Each row comes from the steps of one path. Every step used is in the known rows, and no mark comes twice. Write the path behind each row, first mark first.
In the rows, 128 means zero.
Known rows:
golug-suvet-pafe-bilo-gurop: [149 190 176 117 153  93 103 129 149 139 154 109 129  96 143 126 120 121
  93 107 108 120 130  99 103 141 128 152  99 141 137]
gurop-bilo: [152 134 160 125 151 100  77 134 161 146 139 136 159 102 109 127 149 136
 109 105 145 117 179 131 109 143 140 124 120 123 123]
gurop-golug-bilo-pafe: [129 173 130 122 158  63  63 117 129 130 157  96 146  88 138 114 164 149
 120  80 122 113 112 139  99 109 125 120 116  98 121]
pafe-suvet-sedu: [143 114 164 130 144  87 123 137 120 143 131 136 123 117  87 134 146 131
 104  84 140 109 145 130 107 135 157 143 124 110 127]
zenob-fezil: [120 165 144 116 151 122  99 119 150 170 136 140 143 110 110 124 130 131
  94 113 133 112  93 141  96 143  96 149  82 121 104]
fezil-babet-sedu-suvet-pafe-bilo-gurop-golug: [158 161 154 139 158 133  88 160 128 125 135  89 126  91 160 130 127 144
  90 103 120  85 138 137 105 113 148 139  50 102 135]
babet-sedu-suvet-pafe-golug: [157 123 154 143 158  98 143 129 121 121 128  82 130  77 151 142 124 149
 127  92  95  84 130 126  92 108 147 155  87 116 138]
zenob-fezil-babet-sedu-suvet-pafe-bilo: [133 161 152 128 154 153 107 149 133 143 129 130 128  98 142 124 118 133
  81 115 126  94 109 146  94 124 121 160   4 112 129]
babet-sedu: [130  98 151 138 164  99 114 129 137 141 133 124 142  96 150 135 142 159
 115 107 116  91 134 127  91 144 129 147 111 124 125]
babet-sedu-suvet-pafe-golug-fezil: [139 132 148 140 159  77 130 128 121 114 129  76 126  78 139 137 119 157
 130  85  94  86 110 123  85 104 149 155 102 111 140]
golug-fezil-babet-sedu-suvet-pafe-bilo: [119 137 149 138 157 118 108 149 137 115 138  99 122 101 136 123 119 153
 105  95 120  96 126 126  89 122 149 155  63 108 139]
golug-bilo-sedu: [110 118 140 131 163  65 102  98 136 153 155 101 153  95 156 123 145 137
 129  74 140 109  83 137  98 128 126 136 119 131 113]
fezil-babet: [128 136 133 137 161 154 108 136 157 149 141 120 133 123 119 123 130 146
 109 116 137 109 146 138 103 153 116 136 101 114 104]
golug-zenob-fezil: [108 158 136 114 150 108  93 109 142 160 136 132 132  91  95 119 149 147
 116 103 128 101  82 151  90 136  88 148 114 122  93]
vali-golug-babet-sedu: [ 85 122 147 143 172  91 142 139 145 126 151 109 140  92 123 156 118 172
 139  90 150  85 140 126  73 151 140 135 159 142 107]
vali-golug-fezil: [ 93 169 136 136 162  86 142 114 158 139 154 107 135 121  84 132 115 161
 126  94 153 106 119 113  90 145 124 136 137 136 104]
vali-gurop: [119 130 140 128 150 123 125 119 166 156 132 120 148 118 124 123 135 142
  97 102 142 107  61 118 115 129 130 135 138 124 110]
gurop-bilo-sedu-suvet-pafe-golug-zenob-fezil: [159 166 157 123 144  64  88 112 127 151 142  98 148  55 119 131 131 128
 122  74 123 107  96 151 108  93 136 136  79 120 110]
fezil-babet-sedu-suvet-pafe-golug-gurop: [143 131 134 144 166 127 119 144 130 110 135  78 122  77 146 149 117 153
 118 104  90  84 145 147  84 122 150 154  61 110 125]
zenob-fezil-babet-sedu: [111 142 134 132 163 145  87 136 136 159 131 148 133 107 135 124 127 151
  93 125 129  98  95 156  91 148  97 149  61 112 107]
golug-zenob: [120 129 138 126 153 100 108 112 149 142 141 112 131  93 102 124 156 156
 133  94 124  98 122 136  93 139 111 142 144 127 100]
gurop-golug-babet-sedu-suvet-pafe: [125 140 148 133 155  67  71 163 119 120 122  90 137  57 145 147 133 166
 128  67 126  85 118 136  83 112 158 129 141 110 137]
golug-babet-sedu-suvet-pafe: [119 118 154 134 161  99 121 153 130 114 128  82 137  62 164 156 124 154
 139  76 111  82 119 125  70 133 154 150 135 126 137]
pafe-golug-suvet: [128 141 145 132 159  81 110 112 148 153 152 124 133 102 117 138 128 159
 113 107 109 121 138 130  95 124 115 144 134 120 121]
zenob-fezil-babet-sedu-suvet-pafe: [131 169 137 131 158 152 102 142 127 145 119 123 124  90 152 125 116 141
 100 115 116  89  88 148  86 138 116 158  28 112 124]
vali-gurop-golug-babet-sedu-suvet: [103 118 135 132 150  88  83 149 142 139 118 107 149  73 155 148 139 176
 106  74 145  87  51 141  94 102 162 126 153 104 128]
pafe-suvet: [151 110 163 126 147 103 130 122 146 152 138 134 133 115  96 135 152 129
 100  94 128 104 144 136 104 145 143 139 105 101 117]
vali-gurop-golug-babet-sedu: [ 94 113 138 133 153  79  69 151 142 140 126 116 150  81 131 136 139 172
 103  80 147  91  49 137 102 108 149 118 178 110 118]
golug-gurop: [125 132 144 119 159  99 100 125 161 138 148 103 146  90 117 152 136 137
 108 102 113 109 148 132  88 151 134 149 106 131 110]
gurop-golug-fezil-babet-sedu-suvet-pafe: [123 163 128 139 156  82  60 153 118 122 119  94 121  85 130 121 127 172
 113  83 124  92 103 138  92 115 147 132  94  95 135]
pafe-bilo: [137 116 171 125 148 117 119 132 165 150 154 127 148 122 104 128 139 130
  88 105 145 117 165 122 111 126 127 144  86 123 123]

Write each row's path:
[125 143 143 136 156  70 105 126 124 145 145 125 124 106 108 137 122 160
 118  99 120 124 142 125  97 117 128 147 150 129 132] -> pafe-golug-suvet-sedu
[141 195 138 136 160  93  68 145 120 122 128  66 119  81 152 125 122 154
 111  90 106  87  85 131  96 119 142 135 107  96 126] -> bilo-gurop-golug-fezil-babet-sedu-suvet-pafe
[141 174 156 130 158  80  78 153 123 121 131  62 133  58 164 149 127 147
 124  77 110  80  98 127  87 118 152 132 145 112 127] -> bilo-gurop-golug-babet-sedu-suvet-pafe
[133 112 132 146 166 150 116 142 140 137 125 119 130  98 173 141 133 165
 113 111 120  87 140 145  86 146 139 151  62 111 127] -> fezil-babet-sedu-suvet
[115 137 135 130 157  39  51 113 125 156 147 106 153  88 139 119 152 152
 119  68 153 110  84 149 106 108 130 116 123 116 116] -> gurop-golug-bilo-sedu
[156 170 155 126 156  60  84 133 127 129 163 120 143  81 127 134 140 143
 117  96 105 135 176 121 104 109 147 132 120 116 135] -> gurop-bilo-pafe-golug-suvet-sedu
[136 135 150 124 145 109  89 127 172 149 133 136 162 109 113 122 145 137
  91 104 156 114  96 125 122 127 147 121 138 121 121] -> vali-gurop-bilo
[167 186 164 120 142  97  97 134 136 126 138  71 127  76 125 128 141 131
 108  80 118  93 123 127 106 101 143 141  86 115 126] -> sedu-suvet-pafe-bilo-gurop-golug-zenob
[157 153 155 134 152 100 135 124 137 131 146  79 128 101  86 121 115 124
 125  97 109 106 133 119 112 110 122 136 128 120 116] -> suvet-pafe-golug
[140 127 131 148 163 130 125 133 121 114 131  83 111  81 132 130 129 166
 136  99  98  77 128 150  88 113 133 150  88 106 118] -> fezil-babet-sedu-suvet-pafe-golug-zenob
[154 120 170 134 153 108 131 143 133 122 130 101 137  84 162 138 131 142
 106  94 113  87 148 117  93 117 155 159  54 126 149] -> babet-sedu-suvet-pafe-bilo
[128 186 153 116 148 124  51 136 145 157 154 121 129 106  94 115 145 136
  75 109 145 104 108 159 113 114  99 131  79  99  94] -> pafe-bilo-gurop-golug-zenob-fezil-babet
[133 156 155 133 157 106  68 150 140 133 145 100 133 101 146 132 135 157
  81  97 131  95 131 141 100 106 145 139  72  90 131] -> pafe-bilo-gurop-golug-fezil-babet-sedu-suvet
[161 160 160 124 150  76  94 133 145 113 151  80 142  79  79 135 123 116
 118  99 107 112 169 128 108 113 148 133 120 124 120] -> suvet-pafe-golug-gurop-bilo
[119 119 128 148 164 107 117 127 137 128 141  94 123 104 121 137 120 171
 121  98 109  95 125 149  86 107 134 147 102  89 122] -> pafe-golug-fezil-babet-sedu-suvet
[109 135 143 127 153  77  59 153 145 145 138 110 147  85 104 140 140 160
 118  76 150 106 128 142  94 123 132 116 174 109 111] -> gurop-golug-babet
[151 161 143 132 151  97 134 111 131 115 140  69 130  91 129 127 130 131
 136  82 109 100 121 131  94 101 141 146  97 115 137] -> sedu-suvet-pafe-golug-bilo
[121 108 171 130 155 104 124 161 137 113 139  90 141  69 154 154 126 147
 119  78 122  87 141 125  77 119 162 151 109 125 144] -> golug-babet-sedu-suvet-pafe-bilo
[134 179 153 122 157  86 103 126 139 143 137 119 127  90 142 125 123 142
 117 103 107 118 120 104  93 155 125 149 121 144 136] -> golug-suvet-pafe
[135 134 172 127 154  91  80 156 142 133 147  92 147  80 155 156 140 149
  93  84 133  91 141 139  92 105 153 136 109 105 132] -> pafe-bilo-gurop-golug-babet-sedu-suvet
[148 155 153 127 154  87 123 125 141 119 152  67 131  85  84 137 114 120
 121  95  95 108 141 124 102 115 133 143 118 127 114] -> suvet-pafe-golug-gurop
[140 167 148 125 151  71  92 129 138 134 154 121 147  89 131 127 137 144
 101  95 120 131  95 116 117  97 157 129 139 116 133] -> vali-gurop-bilo-pafe-golug-suvet-sedu
[153 150 150 138 165  88 128 113 115 105 140  60 127  77 171 136 132 140
 137  90  88  78 101 130  87 107 145 153 100 115 141] -> babet-sedu-suvet-pafe-golug-bilo-gurop
[127 156 137 136 157 116 106 127 115 126 137  98 110  83  88 111 121 145
 126 105 100  86  89 152  97 110 100 147 101 110 102] -> suvet-pafe-golug-zenob-fezil-babet-sedu
[179 142 173 117 148  85 103 127 146 135 157 124 153  88 117 131 167 118
 101  92 117 119 177 131 109 133 158 126  84  91 121] -> gurop-bilo-pafe-suvet
[162 140 155 139 154  75 151 111 130 153 144  61 141  75 148 143 109 125
 125  70 110 103  97 124 108  97 144 143  81 125 116] -> bilo-sedu-suvet-pafe-golug
[131 202 140 115 150  87  54 116 133 159 139 104 131  86 107 121 148 146
 105  99 124  97  71 151 103 124  93 131 131 108  91] -> bilo-gurop-golug-zenob-fezil
[143 171 135 138 153 119 131 130 138 120 137  67 118 100 109 126 108 141
 125  89 108 103 117 129  96 108 138 147  93 101 125] -> sedu-suvet-pafe-golug-fezil-babet
[125 158 145 137 151  88  60 160 126 121 131 102 125  92 120 120 129 166
  94  85 136  97 126 139  99 100 152 135  70  93 140] -> gurop-golug-fezil-babet-sedu-suvet-pafe-bilo
[160 147 165 112 150  63  83 143 133 115 158 113 146  72 110 151 157 118
 102  85 108 121 185 132  98 133 180 139  89 109 126] -> golug-gurop-bilo-pafe-suvet-sedu
[122 148 135 127 145  94  80 131 155 160 127 122 149 108 111 119 141 152
  87  94 154 107  59 131 123 109 134 117 143 109 113] -> vali-gurop-golug
[116 147 133 141 163 115 108 142 130 116 127  90 119  94 144 124 118 160
 122  94 112  91 104 127  82 135 143 153  86 110 132] -> golug-fezil-babet-sedu-suvet-pafe
[ 90 149 142 134 165 103 147 133 161 136 156 102 143 105  99 152 114 158
 137  87 159  99 140 124  82 151 131 129 167 142  99] -> vali-golug-babet
[127 163 141 123 163  98  99 101 146 131 154  90 141 109 146 122 149 129
 126 100 124 103  99 130  94 142 118 139 138 122 116] -> golug-bilo-gurop
[106 122 128 142 165 118  99 136 140 131 130 111 127 101 150 132 128 174
 117  99 120  94 113 139  77 140 140 152  89 103 127] -> golug-fezil-babet-sedu-suvet
[109 111 131 148 166  99 107 127 137 130 149 103 123 112  97 125 120 166
 120 103 114 100 124 146  94 113 120 139 129  94 111] -> pafe-golug-fezil-babet-sedu
[174 178 175 122 147 127 143 131 151 130 142  73 136  96 145 136 121 109
  99  95 115 101 137 108 106 120 146 154  64 125 135] -> sedu-suvet-pafe-bilo-gurop
[131 217 169 126 161  91 144 121 154 136 164 103 126 109 124 135 105 135
 105 108 132 111 137  94 100 147 131 147  99 158 121] -> vali-golug-suvet-pafe-bilo-gurop
[157 147 160 139 161 154 125 150 138 122 139  87 125  97 168 133 121 134
  98 111 111  85 139 128  99 131 145 154  43 113 133] -> fezil-babet-sedu-suvet-pafe-bilo-gurop
[134 168 137 137 158 141 114 135 123 141 128 110 122  93 130 127 110 143
 103 115 107  91  93 156  91 115 112 156  39 103 118] -> zenob-fezil-babet-sedu-suvet-pafe-golug
